Every row comes from one small tree of marks. Brackets hold a mark, then the marks that hang from it, in alphabetical order. Every link used is in the known rows. Which tree was each row made from?
Known rows:
(zuvi (fazad dotu) (mure (rubup sani) zunun)): [-1.902 -0.915 -0.734 -0.037  1.024  1.129 -1.177  0.787  0.736  0.929
 -3.577 -0.434 -4.056 -1.425 -0.185  0.444 -0.658 -0.700 -1.952 -0.286]
(fazad (zuvi sani)): [-0.088  0.144  0.268  0.516 -0.352 -3.832  2.508  0.901 -0.701 -1.656
  2.992 -0.035 -0.540 -0.239  2.439 -1.622  0.664 -1.044  1.086  0.904]
(mure (rubup sani) zunun zuvi): [ 3.997 -0.763 -1.282  1.432  0.587  1.767 -4.547  0.078 -0.370 -2.264
 -1.808  1.207 -1.025  0.374 -1.014  2.728  0.554 -0.519 -0.685  1.569]
(zunun (sani (rubup (mure zuvi)))): [ 2.105  0.218 -0.492  0.014 -0.388  3.715 -3.438 -0.643  0.832  2.016
  1.070  0.798  2.099  0.025 -2.173  2.117  1.234  0.771  0.295  1.307]
(dotu (fazad (zuvi mure sani))): [-1.796  0.532  0.160 -0.567  0.425 -1.635  6.177  1.045 -1.343  1.192
  4.560 -1.500 -0.972  0.355  3.322 -0.495  1.017 -1.410  2.675  1.169]
(fazad dotu (zuvi (mure rubup zunun) sani)): [ 3.023 -0.011 -0.006  0.225  1.802  0.683  4.412  0.926 -2.140  1.314
  1.804 -0.804 -0.051 -0.915  2.260 -1.997 -0.085 -0.751  2.309  2.029]
(sani (rubup (mure (zuvi fazad))) zunun): [-3.960 -0.431  0.452 -1.345 -0.950  1.595 -2.507 -1.567  0.522 -0.441
 -2.873 -0.490  1.412 -0.474 -2.974 -0.404 -0.268  1.006 -1.296 -1.733]
(rubup sani): [-1.106  0.200 -0.445  1.059 -0.526 -3.246 -2.250  1.493  1.774 -0.984
 -1.306  1.257 -3.001 -1.134 -0.392  0.244  0.739 -0.536 -0.927 -0.557]
(sani (rubup (mure zuvi))): [-0.695 -0.029 -0.274 -1.061 -0.423  1.925 -2.022 -0.063  0.123  0.110
 -1.348  0.401  1.614  0.856 -2.319 -0.863  0.869  0.393 -0.570 -0.495]
(fazad dotu (zuvi sani)): [-4.259  0.627  0.028  0.255 -0.007 -3.882  3.197  0.698 -0.037  0.402
  4.094  0.660 -1.445 -0.266  2.262 -2.446  0.133 -0.943 -0.242 -1.473]
(fazad dotu (zuvi mure (sani rubup))): [-1.229 -0.133  0.053 -0.478  1.194 -2.576  4.775  0.920 -0.568  3.841
  2.657 -0.631  1.731 -1.304  1.679 -4.081  0.571 -1.238  1.997  0.460]
(zunun (sani (rubup mure))): [ 2.386  0.880  0.051  0.930 -0.773  1.448 -3.712  0.929  1.919  3.336
 -1.211  0.625  0.527 -1.973 -2.133  1.655  1.001  0.844  0.891  1.504]
(rubup (mure (zuvi fazad)) (sani zunun)): [-2.723 -0.033 -0.224 -1.050 -0.637  2.809 -2.749 -1.691  0.486 -2.475
 -0.812 -0.258 -1.078 -1.926 -2.679  1.210 -0.045  0.588 -2.522 -1.987]
(zuvi fazad sani): [-2.605 -0.751  0.287 -0.930 -1.168 -5.398 -0.780  0.695  0.957 -3.056
 -0.444 -0.735 -1.347  1.222  2.944 -0.813  0.000 -0.580 -2.118 -0.158]
(rubup (mure zunun zuvi) sani): [ 3.952  0.679 -0.426  0.278 -0.308  4.635 -1.084 -0.738 -0.624 -2.860
 -0.135  0.690 -0.452 -0.049 -2.542  1.576  0.288  0.673 -0.656 -0.709]
(mure rubup (zunun sani) (zuvi (fazad dotu))): [-3.166 -0.968 -0.895  0.417 -0.001  2.914 -3.721 -1.446  0.965 -0.078
  0.490  1.240 -2.315  2.329  0.179  4.532 -0.692  0.239 -2.971 -0.725]
(mure rubup zunun (zuvi (fazad dotu) sani)): [-1.393 -1.159 -0.844 -0.728  0.359 -0.355 -2.233 -0.947 -0.603 -2.131
  0.139  0.194 -0.443  2.741  2.066  0.724 -0.794 -0.461 -3.117 -0.361]
(sani (rubup (mure (zuvi (fazad dotu)))) zunun): [-7.981  0.153  0.234 -1.644 -0.572  1.482 -1.582 -1.736  1.191  1.753
 -1.744  0.204  0.616 -0.479 -3.322 -1.090 -0.915  1.019 -2.702 -4.253]
(fazad dotu (zuvi mure)): [-7.106  0.322  0.316 -0.997  0.863 -0.859  6.881  0.920 -0.149  1.424
  2.635 -0.099 -2.602 -0.136  0.886 -2.873  0.100 -0.561  0.937 -2.873]
(rubup (mure zuvi) (sani zunun)): [ 1.040  1.008 -0.239 -0.377  0.074  2.593 -1.968 -0.843  0.031 -1.355
  0.672  0.459  0.413 -2.017 -3.114  0.970  0.553  0.860 -0.067 -1.438]

Write each row's tree:
[-0.806 -0.231  0.728 -1.567  0.392 -2.217  5.026  0.027 -0.217 -1.352
  0.912 -1.452 -0.195  1.561  2.850 -1.791 -1.418  0.077 -0.777 -1.577]	(zuvi (fazad dotu) (mure zunun) sani)
[ 6.246 -0.565  0.055  0.521 -0.084 -1.711 -0.956 -0.567 -0.846 -1.666
  0.461  0.363  4.613  2.543  0.715  0.020  0.183  0.070  1.205  1.763]	(mure zunun (zuvi (sani rubup)))
[ 5.020  1.665  0.787  1.194 -0.887  3.245 -0.058  0.263  0.675 -0.519
  0.240  0.616 -0.872 -0.530 -1.417  2.945 -0.133  1.779  1.249  0.690]	(rubup (mure (zunun sani)))
[-6.567 -0.841 -0.589 -2.109 -0.316 -2.930  0.048 -1.020  0.492 -2.399
  3.043  0.111 -0.522  3.287  2.604 -0.767 -0.425 -0.684 -4.102 -2.933]	(mure (zuvi (fazad dotu) sani))
[-1.207  0.175  0.108  0.955  0.697  2.595  4.022  1.129 -1.531  1.615
 -0.501 -0.793 -3.471  0.070  0.665  1.605  0.419 -0.867  2.807  1.478]	(dotu (fazad (zuvi (mure rubup zunun))))
[ 2.583  0.181  0.582  0.579  1.016 -1.105  5.981  0.344 -1.250  2.765
  2.081 -0.654  2.276 -0.711  1.100 -3.325 -0.211 -0.513  3.028  0.690]	(fazad dotu (zuvi (mure zunun) (sani rubup)))
[ 6.372  0.793  0.677  1.616 -0.636  1.566  1.641  0.177 -1.541  0.561
 -0.264 -0.450  2.083 -2.139 -0.822 -1.897  0.250  0.134  2.428  2.554]	(fazad (zuvi (sani (rubup (mure zunun)))))
[ 3.093 -0.251  0.192 -0.225  0.243 -3.622 -1.938 -0.682 -0.209 -0.038
  1.058  0.362  5.679  0.712  0.227 -0.514  0.393  0.228  1.709  0.929]	(mure (zuvi (sani rubup zunun)))
[-2.604  0.217 -0.626  0.725  2.079  0.736  0.843  0.906 -0.136  3.904
  0.480  0.186 -2.386 -4.924 -1.156 -1.077  0.319 -0.820  1.735 -0.117]	(fazad dotu (zuvi (mure (rubup (sani zunun)))))
[-5.127 -0.229  0.048 -0.947 -0.877  3.540 -0.749 -1.559  0.484  0.023
 -2.383  0.415 -0.102  1.558 -2.692 -0.604 -1.109  0.878 -3.298 -3.450]	(sani (rubup (mure zunun (zuvi (fazad dotu)))))
[ 3.641 -0.415 -0.422 -0.556  1.064 -1.722 -3.276 -0.168 -1.033 -1.457
  0.916  0.192  3.064  0.456  1.422  0.606  0.702  0.001  1.220  2.063]	(mure rubup (zuvi (sani zunun)))
[ 3.177  0.957  0.907  0.863 -0.960  1.287 -0.585  0.968  0.419  0.555
 -4.436  0.295  0.393 -0.730 -2.888 -0.775 -0.283  1.182  0.973  0.028]	(sani (rubup (mure zunun)))
[ 2.767 -1.732 -0.632 -0.283  0.017 -0.085 -3.005 -0.855 -1.217 -4.281
 -1.049 -0.625  0.461  2.952  2.266  1.559 -0.125 -0.507 -1.819  2.109]	(mure rubup zunun (zuvi fazad sani))
[-4.341 -0.835 -0.635 -1.427  0.648 -2.115 -3.319 -1.097  0.073 -0.465
  0.786  0.076  0.662  0.916  1.510  0.163 -0.589 -0.241 -2.626 -1.093]	(mure rubup (zuvi (fazad dotu) (sani zunun)))
[ 1.105  0.556  0.477  2.305  0.022  2.640  3.993  0.032  0.046  4.876
  2.079 -0.299 -0.438 -0.497 -0.294  3.453  0.267 -0.361  4.238  2.141]	(dotu (fazad (zuvi (mure (zunun (sani rubup))))))
[ 0.234 -0.699  0.585 -1.010  0.262 -2.390  2.883  0.077  0.318  1.455
 -1.243 -1.368  1.560  0.685  1.655 -2.366 -1.193 -0.115 -0.098 -0.278]	(zuvi (fazad dotu) (mure zunun) (sani rubup))
[ 2.119 -1.601  0.046 -0.089 -0.887 -1.905 -1.582 -1.386 -0.438 -2.829
 -0.905 -0.483  2.898  2.935  1.131  0.192 -0.562 -0.359 -1.202  0.866]	(mure zunun (zuvi fazad (sani rubup)))
[ 2.151  1.399  0.509  1.323 -0.337  1.383  2.333  0.055 -0.885  2.656
  0.922  0.124  1.184 -2.153 -1.109 -2.770 -0.439  0.177  1.127  0.079]	(fazad dotu (zuvi (sani (rubup (mure zunun)))))
[ 1.999 -0.759 -0.401  0.322  0.421  1.122 -2.037 -0.039 -0.834 -2.948
 -1.917  0.944 -0.370  2.688 -0.140  1.839  0.209  0.121  0.010  0.765]	(mure rubup zunun zuvi)
[ 4.902  0.145 -0.115  2.075 -0.003  0.611 -3.647  1.097  0.923  0.205
 -1.470  1.197 -1.660 -0.077  0.059  4.180  0.263  0.651  1.321  2.864]	(mure rubup (zunun sani))
[-6.513 -0.173 -0.049 -1.198 -0.822 -5.173  0.143  0.535  1.568 -0.901
  0.885  0.001 -2.112  1.280  2.607 -1.674 -0.594 -0.533 -3.306 -2.511]	(zuvi (fazad dotu) sani)
[-4.860 -0.067 -0.470 -0.062  0.747  0.910  2.528  1.790 -0.722  2.745
  0.060 -0.925 -4.015 -0.438  1.284  0.649  1.342 -1.456  1.905  1.422]	(dotu (fazad (zuvi (mure rubup))))
[-7.037  0.550 -0.471 -1.270 -0.240  2.825 -1.791 -1.806  1.085 -0.282
  0.465  0.392 -2.025 -1.667 -2.955  0.368 -0.586  0.658 -3.689 -4.630]	(rubup (mure (zuvi (fazad dotu))) (sani zunun))
[-0.585 -0.585  0.787  0.051 -0.879 -5.808 -2.623  0.047  1.259  0.167
 -2.553 -0.811  2.023 -1.135  0.618 -1.055 -0.500 -0.031  0.106  0.526]	(zuvi fazad (sani rubup zunun))
[ 7.922  1.007  0.765  0.781 -0.780 -0.058 -0.685  0.767 -0.443  0.253
 -2.273 -0.540  3.015 -0.916 -0.810 -1.244  0.013  0.791  1.592  2.136]	(zuvi (sani (rubup (mure zunun))))
[ 4.205  1.340  0.155  1.190 -0.796  2.437 -1.107  0.869  0.428 -1.602
 -2.213  0.455 -2.196 -2.059 -2.535  0.989  0.025  0.833 -0.059 -0.350]	(rubup (mure zunun) sani)
[ 5.374  0.395  0.812  0.502  0.547  0.775  3.513  0.570  0.236 -0.261
  1.525 -0.207  0.167  0.682  0.860  2.586 -0.091  1.093  3.153  1.261]	(zuvi (mure (zunun sani)))
